Known rows, with every way that one mark hangs from another
P[K[Q] N[R] X]: [-2.281,1.794,-1.211,1.428,0.250,-0.730,-0.900,0.350,0.122,-0.718,0.132,3.068,0.597,-1.143,-0.301,-1.068,-0.926,1.325,-1.095,-0.480,0.051,2.366,-1.481,-1.522,2.180,-1.733]
Q[N[R] X[P]]: [0.456,0.211,-0.077,0.382,-0.592,-0.340,-1.842,0.736,0.117,0.325,-0.318,-0.188,0.853,-0.885,1.111,-0.379,-0.603,-1.557,-0.196,-0.365,-0.197,0.592,-0.007,-0.447,0.794,-0.348]
Q[N X]: [0.015,-0.146,-0.470,1.316,-0.709,-0.190,0.043,1.673,-0.016,-0.297,0.450,-1.438,1.162,-0.538,2.396,-1.476,-1.934,-2.114,-1.037,0.295,0.332,0.488,0.018,0.150,1.312,2.018]
P[K[Q[N]] X]: [-1.576,0.724,-1.047,1.791,0.353,-0.512,-0.339,2.205,-0.195,-0.736,0.289,0.929,2.389,-1.333,1.216,-1.708,-1.201,-0.068,-0.252,-0.282,0.578,1.811,-1.320,-1.889,1.590,0.281]
P[N[Q R] X]: [-3.507,3.121,-1.067,0.528,0.009,-0.543,-1.774,0.196,0.575,0.420,0.152,0.976,-2.348,1.139,0.045,-0.778,-1.292,0.051,-2.477,0.430,0.142,1.518,-0.381,0.535,1.236,-1.817]
K[P Q[N X]]: [0.766,0.826,-1.357,3.076,-0.423,0.315,-0.236,0.546,-0.634,-0.051,0.975,-0.752,0.979,-0.472,1.831,-0.877,-0.660,-0.841,0.907,-0.087,0.395,1.078,-1.159,-1.331,1.385,0.784]
Q[N[P R] X]: [0.235,1.031,0.238,0.473,-0.172,-0.328,-0.367,0.879,0.227,-0.433,-0.141,-1.662,-1.900,-1.448,2.173,-0.522,-1.398,-0.943,0.157,-0.462,-0.258,0.732,0.194,1.283,0.588,-1.058]
X[P Q]: [-0.081,1.958,-1.185,0.166,-0.407,-0.266,-0.336,-0.289,0.134,-0.442,0.914,2.020,4.783,0.716,-0.589,0.406,-0.087,-2.369,-2.052,1.884,-0.106,0.650,1.135,-0.553,1.005,-0.926]
X[Q]: [-0.314,2.120,-1.292,0.574,-0.566,-0.340,0.961,0.279,0.151,-0.914,0.977,1.001,2.918,0.700,0.207,-0.042,-0.946,-2.318,-2.446,1.615,0.305,0.972,1.131,-0.275,1.700,0.069]
Q[N[P[X] R]]: [-1.840,2.418,-0.236,0.390,0.020,-0.481,-0.838,0.848,0.283,-0.764,0.031,-1.145,-1.757,-0.571,1.354,-0.165,-1.661,0.183,-0.747,0.030,-0.076,0.859,-0.320,0.785,0.452,-2.574]
X[P]: [1.343,1.825,-1.435,0.823,-0.547,-0.237,0.405,0.158,0.095,-1.373,1.043,1.262,4.149,1.113,0.002,-0.438,-0.912,-1.698,-3.244,1.524,-0.017,0.133,0.632,0.759,1.158,-0.643]
R[N[Q]]: [-1.276,2.997,-0.937,0.718,-0.169,-0.061,1.593,1.039,0.404,-1.875,0.895,-2.032,-2.615,3.168,-0.057,-0.996,-1.167,-2.722,-2.251,1.041,0.394,0.313,0.991,2.633,0.779,0.197]
P[N[R]]: [-0.995,2.189,-1.033,0.839,-0.602,-0.372,-0.200,0.137,0.599,-0.958,0.373,1.583,0.049,1.196,-0.251,-0.594,-1.412,-0.455,-2.880,0.399,0.092,1.003,0.091,0.734,2.283,-0.353]
K[P[X] Q[N[R]]]: [-1.026,2.159,-1.520,2.600,-0.235,-0.072,-1.282,0.028,-0.424,-0.173,0.541,0.302,-1.079,0.237,0.591,-0.078,-0.484,0.831,0.455,-0.577,0.319,1.733,-1.765,-1.867,1.470,-2.194]
K[P[N[Q R]]]: [-1.565,3.909,-1.547,1.467,0.074,-0.012,-0.599,-0.720,0.381,0.084,0.481,1.312,-1.871,1.980,-0.845,-0.100,-0.740,0.009,-1.889,0.101,-0.010,0.955,-0.320,0.727,1.626,-1.865]
X[Q[N]]: [-1.317,1.326,-0.595,0.567,-0.336,-0.106,0.021,1.547,0.233,-0.022,0.343,0.097,2.527,0.378,0.689,-0.279,-0.915,-2.559,-1.091,0.901,0.538,0.946,0.852,-1.185,1.717,1.221]
N[P[K] Q[X] R]: [0.368,2.491,-0.362,-0.248,0.990,-0.935,0.687,0.273,0.321,-0.803,-0.159,-0.245,-1.901,-1.949,1.115,-0.753,-0.927,-0.512,-0.496,-0.811,-0.505,0.973,0.554,2.008,0.447,-2.653]
K[P[N[Q] X]]: [-3.617,3.168,-1.791,2.248,-0.080,-0.004,-0.967,-0.509,0.121,0.133,1.273,0.797,-0.367,1.797,-0.049,-0.791,-1.527,0.373,-2.369,1.270,0.182,0.834,-1.041,-0.026,0.801,-1.667]
N[Q[X] R]: [0.407,2.213,-1.026,0.401,-0.178,-0.584,0.226,0.229,0.216,0.049,0.327,-0.831,-2.212,0.227,1.177,-0.657,-0.865,-1.526,-1.674,-0.206,0.032,0.977,0.629,1.553,1.130,-1.039]
Q[X[P]]: [1.331,0.582,-1.043,1.013,-0.773,-0.315,-0.238,-0.078,-0.106,-0.757,1.037,0.354,3.405,-0.145,0.991,-0.802,-1.143,-1.778,-2.091,1.340,-0.186,0.149,0.320,0.337,0.699,-0.226]
K[P[X]]: [-0.646,2.621,-2.142,2.532,-0.865,-0.203,0.611,-0.777,-0.343,-1.637,1.761,0.158,1.692,1.344,0.525,-0.450,-2.055,-0.006,-2.962,1.377,0.157,0.398,-0.948,-0.462,1.064,-2.184]

Rows
[-2.024,2.346,-1.024,0.733,0.700,-0.533,0.604,1.459,0.604,-0.586,0.068,2.104,1.439,0.544,-0.193,-1.759,-1.481,-0.877,-2.617,0.272,0.256,0.969,0.131,0.821,1.880,0.567] : P[K N[Q]]
[-1.424,2.273,0.316,-0.515,0.902,-0.743,-0.132,1.163,0.502,-0.662,-0.817,0.926,0.175,-1.984,0.232,0.240,-0.642,-1.067,0.699,-0.631,-0.342,1.407,0.724,-0.678,1.315,-1.989] : X[Q[N[P[K] R]]]
[-1.988,0.978,-0.594,0.810,0.489,-0.601,-0.062,1.087,0.428,-0.037,0.096,1.087,0.915,-0.890,0.938,-2.007,-1.589,-1.115,-1.301,-0.008,0.112,1.070,-0.120,0.402,1.294,0.853] : P[K N[Q[X]]]
[-3.081,1.827,-1.101,1.854,-0.508,0.022,-1.350,0.186,-0.209,0.300,0.913,0.053,1.782,0.383,0.566,0.157,-1.231,-0.896,-0.254,0.997,0.321,1.124,-0.684,-2.839,0.890,-1.232] : K[P[X[Q[N]]]]
[-0.170,1.723,-0.965,0.849,0.493,-0.519,-1.117,0.136,0.258,-0.491,-0.215,4.487,2.936,-0.632,-1.360,-0.520,0.276,0.561,-0.753,-0.461,-0.330,1.773,-0.652,-1.276,2.068,-1.370] : X[P[K[Q] N[R]]]
[-1.588,3.117,-1.073,0.358,1.092,-0.872,0.912,0.815,0.286,-1.091,0.446,0.245,0.130,-0.701,0.837,-1.188,-1.629,-0.021,-1.685,0.617,-0.002,0.876,0.056,1.472,0.078,-2.986] : N[P[K X] Q]
[-2.016,1.827,-0.005,0.191,0.581,-0.820,-0.662,1.333,0.327,-1.238,-0.512,-0.159,-0.872,-1.793,1.077,-0.737,-1.876,0.669,-0.211,-0.819,-0.400,1.192,-0.690,0.089,0.746,-2.800] : Q[N[P[K X] R]]
[0.164,-0.665,-0.082,0.714,0.085,-0.560,-0.907,1.614,0.022,-0.505,-0.231,0.919,4.063,-1.841,1.313,-1.358,-1.174,-1.583,-0.173,-0.223,-0.194,0.362,-0.253,-1.183,0.900,0.838] : Q[N X[P[K]]]
[-2.259,1.297,-0.610,0.069,0.277,-0.520,-1.240,0.166,0.483,-0.278,0.297,4.425,5.724,-0.512,-1.406,-0.256,-0.471,-1.304,-1.411,1.295,-0.219,1.118,0.412,-2.191,1.477,-0.609] : X[P[K N] Q]
[-0.911,2.114,-0.981,0.777,0.363,-0.927,1.238,0.444,0.098,-2.243,0.868,0.502,1.896,-1.210,0.910,-1.056,-2.339,0.207,-2.122,0.913,-0.291,0.580,-0.302,0.857,0.617,-2.718] : N[P[K X]]
[-1.144,2.303,-0.267,0.366,0.133,-0.132,1.214,0.417,0.282,-1.531,1.053,-3.859,-4.046,1.215,1.254,-0.920,-1.341,-2.297,-0.340,0.915,-0.187,0.235,1.042,3.227,-0.545,-0.864] : R[N[P Q[X]]]
[-0.537,0.516,-0.657,1.402,0.144,-0.617,-0.412,0.380,0.078,-0.477,0.019,2.500,0.609,-1.946,0.465,-1.278,-0.639,0.335,-0.062,-0.867,-0.156,2.139,-0.981,-1.144,2.353,-0.178] : P[K[Q[X]] N[R]]
[0.464,4.094,-0.954,-0.186,0.528,-0.499,1.039,0.150,0.485,-0.690,0.210,-0.672,-2.514,0.852,0.321,-0.099,-0.664,-0.756,-2.080,0.258,-0.131,0.709,1.092,3.222,0.694,-2.985] : N[P Q R]
[-1.803,2.309,-0.747,1.276,0.450,-0.418,1.010,0.640,-0.044,-2.949,1.022,-0.759,-1.395,0.076,0.183,-1.000,-1.302,0.023,0.211,0.538,-0.157,1.335,-0.657,0.574,0.287,-2.504] : R[N[P[K[Q] X]]]
[0.057,0.439,-0.178,0.811,-0.676,-0.386,-0.437,1.263,0.129,-0.099,-0.123,-1.352,-1.034,-0.690,1.955,-0.741,-1.484,-1.459,-0.623,-0.663,0.108,0.845,-0.058,0.012,1.502,0.581] : Q[N[R] X]
[0.945,1.241,-0.548,0.738,0.650,-0.518,-1.003,1.462,0.004,-0.285,-0.795,2.395,2.218,-1.223,-0.316,-0.386,0.501,-0.282,0.330,-1.220,-0.103,1.723,-0.601,-1.547,1.725,-0.770] : X[P[K[Q[N[R]]]]]
[1.316,0.169,-0.830,0.718,-0.194,-0.758,0.140,0.308,-0.054,-1.387,0.643,1.640,4.672,-1.417,0.776,-1.195,-1.253,-1.325,-1.490,0.447,-0.373,0.441,0.045,-0.235,0.838,-0.420] : Q[X[P[K]]]
[-0.024,2.331,-0.703,1.110,0.528,-0.266,2.455,1.033,0.092,-3.235,0.936,-0.588,-0.683,0.449,-0.135,-0.990,-0.918,-0.832,-0.066,0.282,-0.145,1.063,0.237,1.643,0.915,-1.224] : R[N[P[K[Q]]]]
[-0.079,1.554,-1.468,2.787,-0.543,0.061,-0.864,-1.375,-0.290,-0.078,0.881,1.456,-0.749,-0.165,0.267,-0.274,-0.435,0.568,0.198,-0.128,-0.068,1.656,-1.365,-1.072,1.884,-1.169] : K[P[N[R]] Q[X]]
[-0.248,2.666,-1.194,0.900,0.689,-0.889,0.366,0.080,-0.038,-1.627,0.302,1.541,-0.137,-1.799,0.341,-0.414,-0.695,1.422,-0.601,-0.298,-0.347,1.915,-0.791,0.018,1.022,-4.102] : N[P[K[Q] X] R]
[1.513,0.438,-1.361,1.814,0.043,-0.513,1.341,0.788,-0.352,-1.427,0.850,0.965,2.762,-1.876,1.340,-1.617,-1.025,-0.911,-0.699,-0.100,0.222,1.494,-0.433,-0.592,1.926,0.526] : P[K[Q[X]]]
[-3.646,2.414,-0.090,0.036,0.273,-0.651,0.528,0.280,0.336,-2.456,0.904,-0.675,-0.621,-0.059,-0.205,-0.211,-1.668,-1.330,0.031,1.267,-0.414,1.049,0.442,-0.036,-0.082,-2.855] : R[N[P[K X[Q]]]]
[-3.048,2.063,-1.078,1.037,-0.725,-0.517,-1.246,-0.140,0.392,-0.671,0.543,1.520,-0.499,0.766,0.189,-0.683,-1.860,0.375,-2.886,0.709,0.043,1.237,-0.745,-0.127,1.715,-1.566] : P[N[R] X]
[0.734,1.250,-0.228,1.030,0.160,-0.223,-0.398,0.852,-0.098,-0.044,-0.055,-1.198,-1.970,-1.961,2.135,-0.383,-0.354,-0.380,1.521,-0.741,-0.001,1.563,-0.275,0.488,0.925,-0.993] : K[Q[N[P R] X]]
[-0.603,0.462,-0.193,0.301,-0.017,-0.768,-1.605,-0.115,0.376,-0.458,-0.268,2.836,2.129,-1.649,-0.170,-0.803,-0.855,-0.257,-0.889,-0.258,-0.680,0.957,-0.442,-0.843,1.422,-1.223] : Q[X[P[K N[R]]]]
[0.356,1.958,-0.925,1.437,0.363,0.079,0.876,1.570,-0.076,-0.638,0.548,-0.554,0.783,-0.467,1.381,-0.764,-0.581,-0.754,-0.078,0.400,0.423,1.068,0.034,0.815,1.147,0.047] : K[Q[N[P]]]
[-0.937,1.634,-0.150,-0.403,-0.079,-0.260,-1.966,0.654,0.394,0.676,-0.482,1.569,2.157,0.070,-0.497,0.849,0.329,-1.981,-0.198,0.238,-0.221,1.142,0.815,-1.612,1.168,-0.998] : X[P Q[N[R]]]
